Every row comes from one small tree of marks. The marks that hang from a mark follow it in brackets, in alphabetical order. Every link used is in the known rows. Which tree was each row made from?
In the rows, 128 means zero.
Known rows:
ninopo(dusog(rupup zosak(vavar))): [122 120 128 163 101 105 119 103 107 121 166 137 135 101 156 171 126 121
 136 155 141 119 132]
redi(dusog(ninopo sabino)): [131 145 153 119 154 186 134  92 131 170 140 163 118 141 144 147 204 135
 128 122 136 140 104]
zosak(dusog(ninopo rupup) vavar(dizak kinip)): [152 145 141 108 146 100 133 155 128 125  55 121 129 120 129  66  83 102
  87 175 145 120  92]
redi(dusog(ninopo rupup sabino zosak(vavar))): [124 112 190 114 155 192 162  74 110 128 170 155 155 126 173 180 137  99
  95 173 159 173 115]
pana(nirer rupup): [171 142  25 117  46 106  66 126 205 175 153 145  92 119  90 101 105 147
 252  35  92  86 125]
zosak(dusog(ninopo) vavar(dizak)): [161 142 140 118 139 120 127 184 108 126  75  92 137 124 109  95 116 156
 113 111 130 136 112]
redi(dusog(rupup)): [160 157  72 173 101  77  92  96 153 177 143 169 113  90 149 142 186 107
 140 154 122  81 102]
redi(dusog(ninopo)): [159 168 127 139 130 145 111 119 131 172 130 153 110 124 141 132 199 144
 144 123 134 115 102]
kinip(vavar(dizak)): [144 129  56 113 112  65 123 170 130 162  69 108  77 141  95  80 137 146
 153  82 127  83 156]
ninopo(dusog): [129 154  90 167 101 101  91 120 128 163 137 146  97 117 127 138 191 157
 169 106 118  84 120]
ninopo(dusog(rupup zosak(vavar(dizak kinip)))): [ 88 108 147 110 130 107 156 105 108 119  92 137 121 128 149 109  73 113
 115 168 151 118 136]
zosak(dusog(ninopo)): [167 174 110 146 128 137  98 155 148 145 127 119 123 130 128 105 182 142
 125 106 110 116  82]
rusafed(sabino vavar(dizak)): [153 133 113  97 121  77  98 179 142 144  81 127 129 133  74  93 107 174
 138  96 151 100 201]
rusafed(sabino vavar): [160 145 107 127 109  88  80 173 148 133 131 141 140 125  74 122 130 184
 145  99 145  91 194]
zosak(dusog vavar(dizak)): [143 130  99 138 120  85 123 187 115 123  85  87 144 110  93 101 106 175
 122  96 106 108 132]
kinip(vavar): [152 140  50 142 101  75 103 163 137 155 118 122  90 134  95 108 159 157
 159  85 121  74 148]
zosak(dusog): [151 164  70 167 108 101  92 159 156 142 138 115 132 117 112 111 172 159
 135  89  86  91 103]
zosak(dusog(ninopo rupup sabino) vavar): [156 133 146 140 142 139 120 125 126 126 139 133 149 109 137 142 139 103
  91 162 135 148  89]
pana(nirer): [165 145  45 157  75 105  69 150 173 158 139 135  91 113  96 106 147 148
 210  61  85  92 134]
zosak(dusog(rupup sabino) vavar(kinip)): [113 120 119 139 138 116 134 125 141 110 126 142 155 114 115 115 100 119
  86 162 116 114 105]
nirer(pana): [153 150  51 150  72 110  77 151 164 145 149 124  85 113  75 104 135 142
 221  53  75  91 129]
redi(dusog(ninopo rupup zosak(vavar(kinip)))): [125 136 179 110 147 161 159  98 116 118 136 156 148 130 166 133 105 107
  98 187 162 139 112]
vavar(dizak): [145 142  71 142 105  67 101 163 141 151  84  98  84 129 106 100 155 132
 176  85 102 103 145]
rusafed(vavar): [159 144  65 149  86  87  86 185 124 145 126 107  99 128  89 122 143 165
 168  90 128  84 175]
rusafed(sabino vavar(dizak kinip)): [126 134 127  76 138  89 119 176 148 133  58 141 127 152  68  60  78 175
 123 111 155  93 200]
dusog(ninopo rupup sabino zosak(vavar)): [134 112 170 125 140 159 140 108 116 101 165 116 134 135 154 171 126  81
 126 153 142 181 132]

Which tree is each row?
[122 119 119 148 133 136 128 153 121 112 146 112 162 119  97 145 132 174
 114  99  99 129 126]	zosak(dusog(sabino) vavar)
[ 95 109 137 101 133 115 160 169 112  88  89  83 127 153 105  97  63 150
 142 100 117 135 172]	dusog(zosak(vavar(dizak kinip)))
[ 91 111 197  90 167 202 172 131 111  81 139 112 137 175 125 133 101 133
 122 120 135 181 148]	dusog(ninopo sabino zosak(vavar(kinip)))
[112 132 173 105 170 183 153 148 119 104 112 128 152 150 109 105 113 156
  89 129 128 145 105]	zosak(dusog(ninopo sabino) vavar(kinip))
[117 111 183 113 151 192 152 134 105  92 163  97 140 156 130 167 130 134
 137 103 131 188 152]	dusog(ninopo sabino zosak(vavar))
[124 132 167 112 155 198 149  52 145 158 172 169 133 140 190 163 183  75
 101 166 146 162  92]	redi(dusog(ninopo rupup sabino zosak))
[ 67  97 167 120 143 158 161  71 113 107 152 161 140 136 152 154 100 112
 106 171 145 139 131]	ninopo(dusog(rupup sabino zosak(vavar(kinip))))
[119 122 117 144 111  93 130 135 131  89 141 114 132 123 129 128  83 105
 135 150 122 121 148]	dusog(rupup zosak(vavar(kinip)))
[133 131 101 129 125  63 127 159 134 120  64 118 135 107 112  70  71 120
  96 159 122  96 111]	zosak(dusog(rupup) vavar(dizak kinip))
[178 144 126 130 129  88 115 158 120 137  77 108 130 101 135  97 113 101
 101 159 140 128  95]	zosak(dusog(ninopo rupup) vavar(dizak))
[ 92 118 140 121 145 194 156  80 138 145 181 148 145 151 150 165 174 147
 123 101 109 143 130]	redi(dusog(sabino zosak))
[132 120 165  97 164 162 151 157 109 125  85 102 144 140 113 109 120 148
  98 112 130 161 116]	zosak(dusog(ninopo sabino) vavar(dizak))
[ 94 118 128 141 126 154 128  53 141 148 179 163 118 130 176 168 173  88
 125 149 127 134 110]	ninopo(dusog(rupup sabino zosak))
[ 94  97 152 142 127 146 142  75 107 119 177 148 142 117 158 187 130 111
 121 156 140 145 133]	ninopo(dusog(rupup sabino zosak(vavar)))
[135 131 145 124 140 165 125  85 152 131 167 131 110 148 172 152 170  55
 129 145 129 171 110]	dusog(ninopo rupup sabino zosak)
[125 142 107 146 124 105 124 177 127 102 111 113 153 120  88  96  98 183
 116 113 104  93 121]	zosak(dusog vavar(kinip))
[ 87  85 158 112 138 136 159  82 101 130 126 135 130 125 158 157 108 104
 114 154 147 152 140]	ninopo(dusog(rupup sabino zosak(vavar(dizak))))
[129 123 164  92 143 120 154 139 117 102  81 105 113 147 147  95  71  77
 120 164 153 155 136]	dusog(ninopo rupup zosak(vavar(dizak kinip)))
[122 141 103 161 100 111 105  81 141 151 169 152 112 116 174 154 169  97
 141 147 127 107 108]	ninopo(dusog(rupup zosak))
[127  99 174  95 152 149 157 115 111 112 114 104 122 142 153 143 106  71
 117 150 148 189 141]	dusog(ninopo rupup sabino zosak(vavar(dizak)))
[ 70  84 172  99 148 169 173 108  88 118 124 117 136 148 133 155 110 157
 126 105 136 160 159]	ninopo(dusog(sabino zosak(vavar(dizak))))
[162 134 144 145 116 118 116 135 116 104 154 105 127 119 153 156 123  88
 140 151 142 156 131]	dusog(ninopo rupup zosak(vavar))
[138 118 104 162 122 102 115 127 135 121 148 128 157  94 120 148 128 121
 101 146 111 122 109]	zosak(dusog(rupup sabino) vavar)
[ 51  97 180 108 153 191 175  99 100  98 150 143 146 158 129 150 103 166
 119 123 134 145 149]	ninopo(dusog(sabino zosak(vavar(kinip))))
[118 130 100 160 116 110 100  66 140 170 149 175  98 109 152 156 192  96
 140 154 129 106 104]	ninopo(dusog(rupup sabino))
[108 112 184 103 157 170 159 105 123  91 141 130 133 152 149 138  98  79
 111 168 146 174 130]	dusog(ninopo rupup sabino zosak(vavar(kinip)))
[184 156 121 159 118  98  98 152 125 127 128 122 142  94 134 126 135 112
 108 162 135 121  87]	zosak(dusog(ninopo rupup) vavar)
[105 121 180  75 181 172 170 155 114 113  63 114 142 158 107  77  91 147
  82 127 135 154 112]	zosak(dusog(ninopo sabino) vavar(dizak kinip))
[ 77  96 168 130 137 179 154 102  94 109 173 129 148 140 134 183 135 167
 133 107 129 152 152]	ninopo(dusog(sabino zosak(vavar)))
[167 142  81 181  98  63  92 155 134 123 138 119 149  80 117 131 125 129
 116 146 112  95 106]	zosak(dusog(rupup) vavar)
[135 142 100 153 110 121 122  81 152 156 172 155 132 113 172 153 168 101
 127 149 120 110 111]	redi(dusog(rupup zosak))
[ 67  85 162  81 158 157 183 139 112  86  99  95 133 170 108 112  69 141
 125 101 118 162 174]	dusog(sabino zosak(vavar(dizak kinip)))
